Known rows, with every way that one mark hangs from another:
mezi{kape}: [ 0.56 -1.82  0.76 -1.11 -0.03 -3.44  0.22 -0.16 -3.13  0.29  0.68  1.57
 -2.70 -3.38 -2.22  1.39 -2.29  0.82 -0.68 -2.09 -4.41 -3.37  0.45  0.44]
vadi{mamogaz ritare{semu}}: [-2.61 -2.05 -1.01  0.06  1.20  1.05  1.08 -1.14 -0.22  0.82 -0.39  0.25
 -0.10 -0.62 -0.69  1.39 -0.51 -1.51  1.50 -1.25 -0.77 -0.10  4.18 -0.69]
vadi{mamogaz{fasuleb} ritare{madum semu}}: [-3.60 -1.76  0.82 -0.45  3.18  0.41  3.04  1.05  0.52 -1.30 -3.81  0.20
 -0.24  3.76  0.24  0.98  0.11 -0.10  3.45 -0.96 -2.33  3.47  0.50 -0.78]
latotol{fasuleb{mamogaz{vadi{ritare{kape}}}}}: [ 0.31  2.55 -3.99  4.70 -2.58  0.04 -0.63  0.73 -3.14 -0.96  0.97 -4.43
  2.18  0.29  0.94 -0.67  0.43  2.58  3.52 -0.57  1.08 -3.21 -2.42 -0.14]
mezi{kape{ritare{semu vadi}}}: [ 3.42 -1.15  4.55  1.36  1.51 -2.48 -0.87 -1.21 -1.00  0.90  0.35 -0.67
 -0.02 -0.83 -1.67  1.54  0.42 -0.93 -0.12  0.50 -0.13 -1.24 -0.85  0.40]
latotol{fasuleb{mamogaz{vadi{ritare}}}}: [-0.12  1.58 -0.69  4.64 -1.99  1.00  1.44  0.97 -3.66 -0.28 -0.81 -4.15
  1.70  0.20 -0.63  0.84 -0.68  0.64  2.79 -0.35  1.03 -2.23  0.35 -0.07]
semu{ritare{kape{mezi} vadi}}: [ 0.36  1.24 -1.41 -0.13 -0.20 -0.19 -2.03 -1.12  1.42  1.05  0.41  3.10
 -1.86 -2.75  3.68 -1.78  0.57  0.17 -2.80  0.81  0.56 -3.33  0.49  0.64]
semu{ritare{kape madum vadi}}: [ 0.42  3.76 -0.29 -3.40 -0.83 -0.30 -0.29  0.13  2.43  0.49  2.68  0.78
 -2.06 -0.06  1.27 -1.61  1.38  0.10  1.45  2.18  1.61 -1.03 -0.57  1.51]
kape{mezi ritare{semu vadi{mamogaz}}}: [ 1.90 -1.75  0.57  1.94  1.72  2.30 -1.91 -2.39  1.51  1.21 -0.64  1.59
  3.07  0.66 -1.32  0.84 -0.33 -3.91 -5.36  0.52  0.52  0.68  1.51 -0.26]
latotol{fasuleb{mamogaz}}: [ 2.84 -1.01 -1.91  2.13 -3.11 -1.34  0.17 -0.73 -3.88  1.65 -0.20 -1.92
 -0.16 -0.61 -2.17 -0.55 -2.48 -1.89  1.85 -2.10 -0.41 -3.41  2.01  0.26]
vadi{ritare{semu}}: [-1.56 -2.55  1.86  0.59 -0.38 -0.28  1.97 -0.26 -1.16  0.67 -1.20 -2.06
 -2.00 -2.41  0.25  0.58  0.39 -0.03  3.42 -1.67  2.31  1.19  3.41 -1.58]
mezi{kape{ritare{madum vadi}}}: [ 1.55  1.08  4.43 -2.15  0.87 -2.09  0.24 -0.09 -1.41 -0.01  0.44  0.49
  0.69  1.19 -2.93  2.04 -1.31 -0.81 -2.04  1.72 -1.56 -0.06 -1.55  0.55]
semu{ritare{madum vadi{mamogaz{fasuleb}}}}: [-1.42  3.04  1.22 -2.41  2.34  0.41  0.93  0.92  1.87 -0.60 -1.38  3.09
 -1.43  3.79  0.11 -0.36 -0.51 -2.66 -0.16  0.98 -2.84 -1.65 -0.34  2.07]
mezi{kape{ritare}}: [ 0.84 -1.08  2.82 -1.13 -1.12 -3.43  0.29 -0.63 -5.31  0.46  1.53 -0.31
 -1.36 -2.50 -2.83  1.40 -3.41 -0.87 -0.38 -1.01 -2.82 -1.94 -1.11  0.63]
semu{ritare{madum}}: [-1.48  0.58  2.55 -4.83 -1.19 -0.03  2.33  1.01 -1.06  0.86  1.40  0.94
 -3.37 -1.25 -0.09 -0.60 -1.56 -1.42  1.05  0.70 -0.04  1.31  0.82  0.88]
ritare{kape{mezi} madum semu vadi}: [ 2.24 -2.26 -1.25 -0.08  1.25  1.08 -2.48  0.01  4.46 -0.34 -0.89  1.57
  0.88  0.09  1.92 -0.58  2.31  2.28 -2.08  0.09  1.69  2.70 -0.71 -0.95]
fasuleb{mamogaz{vadi{ritare{kape madum}}}}: [-0.91  2.51 -2.32  1.66 -1.34  1.37 -0.04  1.30 -0.92 -0.80  2.41 -1.54
  2.60  0.15  0.66 -1.41  0.45  3.94  2.97  1.75  1.25  2.76 -1.43 -1.24]
kape{ritare{madum vadi}}: [ 2.04  1.75  2.90 -2.33 -1.68  0.04 -0.06 -0.21 -0.51 -0.01  0.95 -1.62
  0.90  0.74 -3.21  1.17 -0.81 -2.53 -1.50  1.53  2.62  1.02  0.26  0.54]
fasuleb{mamogaz{vadi}}: [ 2.86  0.61 -1.06  2.30 -3.47  1.46 -1.03 -0.03 -2.25  0.20  2.30 -1.40
 -0.03 -2.87 -2.03 -1.69 -1.25  0.59 -0.49 -0.34  0.92 -0.19  0.66 -0.42]
mamogaz{fasuleb vadi}: [ 0.38  1.32  0.51  1.84 -2.02 -1.31  0.41  2.03 -1.78 -1.78 -0.90 -2.44
 -2.15 -0.18 -0.73 -0.64  0.62  1.01  0.32 -2.53 -1.28 -3.12 -3.99  1.21]
mamogaz{fasuleb vadi{ritare{semu}}}: [-1.62 -0.57  3.05  3.62  0.11 -0.13  2.33  1.72 -0.98 -1.45 -2.88 -3.91
 -1.62  0.13  2.09  0.19  2.84  2.27  3.32 -1.66  0.80  0.41 -2.44 -0.43]
mamogaz{fasuleb vadi{ritare{kape}}}: [-2.35  2.86 -1.50  3.02 -1.33 -1.74  0.59  1.83 -2.02 -2.45 -0.33 -3.19
 -1.20 -0.22  2.53 -1.20  1.74  3.60  3.03 -1.80 -0.49 -2.66 -4.47  0.45]

Rows:
[-0.68  1.21  1.39  1.55 -1.48  2.73  1.73  1.43 -1.60 -0.88  0.03 -1.87
  2.24 -0.58 -0.63 -0.19 -1.08  1.90  1.25  1.83  1.53  4.03  1.33 -1.30]  fasuleb{mamogaz{vadi{ritare{madum}}}}
[-1.75 -3.21 -0.74  0.24  1.65  0.67  0.77  0.66  1.26 -0.10 -2.28  0.75
  0.72 -0.45  3.52 -0.27  1.24  3.06  0.61  0.06  0.87  4.39  0.09 -2.29]  vadi{ritare{kape{mezi} madum semu}}
[ 1.30 -4.03 -2.70  1.42 -0.37 -0.48 -2.03 -0.99  0.75  1.06  0.26  1.22
 -1.18 -3.18  2.03 -1.86  1.19  2.10 -0.99 -2.52 -0.36 -0.09 -0.17 -1.03]  ritare{kape{mezi} semu}
[ 3.07 -0.97  5.59 -0.78  2.06 -1.34 -0.22 -0.18  0.32  0.09 -0.04  0.07
  0.87  1.70 -1.79  1.89  0.28  0.04  0.00  1.88 -0.02  2.24 -1.40  0.10]  mezi{kape{ritare{madum semu vadi}}}
[ 1.02 -4.61  3.40 -0.65 -0.17  1.16  0.49 -0.02 -0.99  1.27 -1.53 -0.29
  1.14 -0.16 -0.63 -0.19 -1.24 -1.35 -2.72 -0.10  1.87  5.42 -0.85 -1.44]  kape{mezi ritare{madum semu}}
[ 2.88  0.01  5.06 -0.76 -0.29  0.79 -0.12 -0.60  1.21 -0.06  0.55 -2.53
  0.96  1.51 -2.10  0.85  0.96 -2.08  0.48  1.42  3.88  3.31  0.42 -0.14]  kape{ritare{madum semu vadi}}
[ 0.46 -2.24  2.08 -2.40 -1.39  0.43  0.32  0.26 -2.58  0.51 -1.30  0.36
  1.09 -1.50 -1.25  0.75 -2.48 -1.96 -4.08  0.05  0.33  3.35 -0.80 -0.41]  kape{mezi ritare{madum}}
[ 0.28 -0.27  2.59  2.26  0.18  3.42  1.94  1.04 -0.21 -0.31 -0.22 -2.22
  2.17  1.09  0.56 -0.63  0.78  2.19  3.18  1.87  2.87  6.43  0.84 -2.35]  fasuleb{mamogaz{vadi{ritare{madum semu}}}}
[-3.13 -0.38 -3.55 -1.55  1.28  1.04  0.93 -0.17  1.47 -0.42  0.57 -0.09
  1.09  1.87  0.27  0.06  0.61  1.61  3.39  0.22 -0.76  2.03  0.92 -1.11]  vadi{mamogaz ritare{kape madum semu}}
[ 1.43  0.25 -4.15 -1.67  0.85  1.12 -2.25 -0.78  5.13 -0.65  2.29  0.90
  1.63  2.84 -0.90  0.18  2.07  0.88  0.44  0.80 -0.33  0.03  0.19  0.69]  ritare{kape madum semu vadi{mamogaz}}
[ 1.38 -2.39  5.49 -1.89  0.87 -2.25  0.85  0.00 -2.44  0.61  0.39 -0.24
  0.01  0.66 -1.90  1.34 -1.50  0.28  1.76  0.38 -1.56  2.93 -2.37 -0.03]  mezi{kape{ritare{madum semu}}}
[-0.83  1.70 -4.57 -0.47  1.22  1.36 -2.39 -1.48  2.43  1.33  1.69  5.05
 -0.11 -1.01  2.48 -1.43 -0.41 -0.85 -3.86  1.06 -2.38 -4.18  1.01  1.20]  semu{ritare{kape{mezi} vadi{mamogaz}}}
[ 3.47 -0.35  3.64  1.26 -1.51 -0.18 -1.03 -1.62 -0.29  1.16  1.10 -2.65
 -0.20 -0.82 -1.96  0.29  1.08 -2.99 -0.51  0.41  3.86  0.17  1.52  0.05]  kape{ritare{semu vadi}}
[-2.83 -2.65 -4.75  1.48  2.43  0.95 -0.84 -1.59  0.87  0.40 -0.73  2.37
  1.21 -0.89  2.31 -0.47  0.20  0.90 -0.99 -1.23 -1.03  0.52  1.82 -1.56]  vadi{mamogaz ritare{kape{mezi} semu}}
[-0.31  2.07 -0.64 -2.06  0.87  0.94 -0.87  0.17  2.37  0.66 -0.26  3.25
 -0.55 -0.52  3.79 -1.17  1.14  0.86 -2.58  1.87  0.74 -0.13 -0.31  0.38]  semu{ritare{kape{mezi} madum vadi}}
[-4.01  0.14 -0.90  0.99  1.45 -1.30  2.27  0.34 -2.51 -1.05 -3.03  0.63
 -0.98  0.92 -0.42  1.04 -1.50 -1.94  1.13 -2.41 -3.23 -1.66  1.35  0.03]  vadi{mamogaz{fasuleb} ritare}
[-2.31  0.47 -1.74 -1.81 -0.96 -1.40  1.20  1.01 -0.84 -0.84  0.65 -1.11
 -0.64 -0.66  0.55 -0.28 -0.18  2.41  3.11 -0.24  0.94  1.09 -0.01 -0.71]  vadi{ritare{kape madum}}
[-1.79 -0.49 -0.77 -3.10  0.02 -0.12  0.26  0.73  0.14  1.33  0.64  3.28
 -1.73 -1.52  3.32 -2.27 -1.16  1.17 -0.93  0.65 -0.82  0.69 -1.50  0.11]  semu{ritare{kape{mezi} madum}}
[-0.55  2.71 -0.59 -2.20  0.39  1.20 -0.45 -1.39  1.22  1.19  2.13  2.85
 -1.70 -0.58 -0.50  0.67 -0.79 -4.01 -2.09  1.16 -1.09 -4.47  2.99  2.25]  semu{ritare{vadi{mamogaz}}}
[ 2.82  0.77 -1.90  3.67 -3.74  1.02 -0.31  0.53 -2.78  0.26  0.76 -3.37
  0.95 -0.24 -2.02 -0.29 -1.20  0.18  1.10 -1.04 -0.17 -3.25 -1.27  0.81]  latotol{fasuleb{mamogaz{vadi}}}
[-1.04  2.70 -0.06 -4.29  1.13  1.60  0.86 -0.23  2.74  0.78  1.44  2.83
 -0.38  1.71 -1.00  0.51 -0.98 -2.99 -2.01  2.25 -1.33 -0.92  2.83  1.95]  semu{ritare{madum vadi{mamogaz}}}
[ 0.37  3.05 -5.44  0.73  0.70 -2.45 -2.46 -0.91  1.60 -1.44  0.66  0.86
 -0.40  1.95 -0.66 -1.02  0.90 -0.14 -0.18 -1.57 -2.92 -5.56 -1.34  1.76]  ritare{kape vadi{mamogaz{fasuleb}}}
[-2.87 -1.40 -1.85 -0.93  0.52 -0.08  0.96  1.18 -0.53 -0.47 -1.63  1.33
  0.79 -1.72  2.47  0.02 -1.21  2.74 -1.20 -0.43 -0.13  2.20  0.25 -1.73]  vadi{ritare{kape{mezi} madum}}
[ 0.72  1.98  3.24 -3.50 -0.14  0.51  0.95  0.62  1.66  0.73  1.24  1.21
 -1.98  0.05  0.20 -0.19  0.34 -1.86  0.10  1.64  1.36 -0.10  1.83  1.41]  semu{ritare{madum vadi}}
[-1.26  1.60 -0.77 -4.24 -1.82 -1.15  0.17  0.32 -0.18  1.09  2.94  1.32
 -2.82 -0.76  1.60 -2.19 -0.57  0.67  3.06  0.51 -0.01 -0.34 -1.08  1.03]  semu{ritare{kape madum}}
[ 1.97 -0.53 -3.84  0.52 -0.67 -0.68 -3.10 -0.90  1.97  0.13  0.59  1.88
  0.06 -2.72  0.95 -0.48  0.81  0.76 -4.42 -0.83  0.39 -3.04  0.20 -0.05]  ritare{kape{mezi} vadi}
[-2.43  1.14  2.13  2.83 -0.83 -1.08  2.23  2.34 -2.48 -1.92 -2.33 -3.20
 -1.62 -0.62  0.95  0.51  1.22  1.51  2.11 -1.55 -0.13 -1.36 -1.95  0.13]  mamogaz{fasuleb vadi{ritare}}
[ 2.86 -2.76  3.77  0.13  0.81  1.89 -0.69 -0.42  1.65  1.01 -1.98 -0.11
  2.41  0.94 -0.06  0.82  0.61 -2.02 -3.68  1.43  3.45  4.60 -0.09 -0.74]  kape{mezi ritare{madum semu vadi}}
[ 0.82  2.52  0.19  1.48 -0.01 -1.37 -0.94 -1.32 -1.42 -0.39 -0.54 -0.82
  0.74  2.49 -3.32  0.11 -0.87 -4.20 -1.59 -0.76 -1.48 -3.14 -1.41  1.67]  kape{ritare{vadi{mamogaz{fasuleb}}}}
[-1.80 -0.96 -0.39 -0.83  0.33 -0.51  1.11  0.47  0.84 -0.10  0.21 -1.78
 -0.47  0.04  1.24 -0.41  1.36  2.76  4.80 -0.47  1.76  2.75  0.41 -1.39]  vadi{ritare{kape madum semu}}
[ 0.15 -0.09 -0.08 -0.97  1.22  2.76 -1.25 -0.72  1.55 -0.20 -0.80  2.06
  3.92  1.96 -2.58  1.81 -2.39 -3.31 -6.53  1.85 -0.61  1.63  1.31  0.34]  kape{mezi ritare{madum vadi{mamogaz}}}
[ 1.28  0.55 -3.98  2.47  1.19 -1.33 -3.05 -1.07  3.25 -1.00 -0.32  0.75
 -0.27  3.00  0.30 -1.52  2.34  0.26  1.30 -1.57 -2.04 -3.77 -1.49  0.86]  ritare{kape semu vadi{mamogaz{fasuleb}}}
[-2.90  1.85  2.94  1.19 -0.29  0.27  3.15  3.49 -1.24 -3.14 -3.08 -3.37
 -0.62  1.64  1.14  0.79  1.32  2.24  1.93 -0.54 -0.42  1.79 -3.60 -0.36]  mamogaz{fasuleb vadi{ritare{madum}}}
[ 1.56 -0.47 -1.92  0.35  0.24  1.23 -1.64 -1.82  3.36  0.45  0.77  0.64
  0.15  0.45 -2.12  1.08  0.78 -2.28 -1.84 -0.36 -0.47 -2.48  3.30  0.48]  ritare{semu vadi{mamogaz}}
[-4.43 -1.07 -5.03 -1.42  1.42  1.10  0.14  0.27  0.77 -0.78 -1.46  3.03
  2.45 -0.11  1.34  0.61 -2.19  1.39 -2.32  0.28 -2.83  1.69  1.00 -1.45]  vadi{mamogaz ritare{kape{mezi} madum}}
[ 2.97 -2.05 -2.42  1.51  0.76  0.43 -2.96 -1.37  3.32  0.27 -0.45  0.92
 -0.23 -1.76  1.99 -1.54  2.99  1.48 -2.41 -0.79  1.89 -1.20  0.23 -0.72]  ritare{kape{mezi} semu vadi}
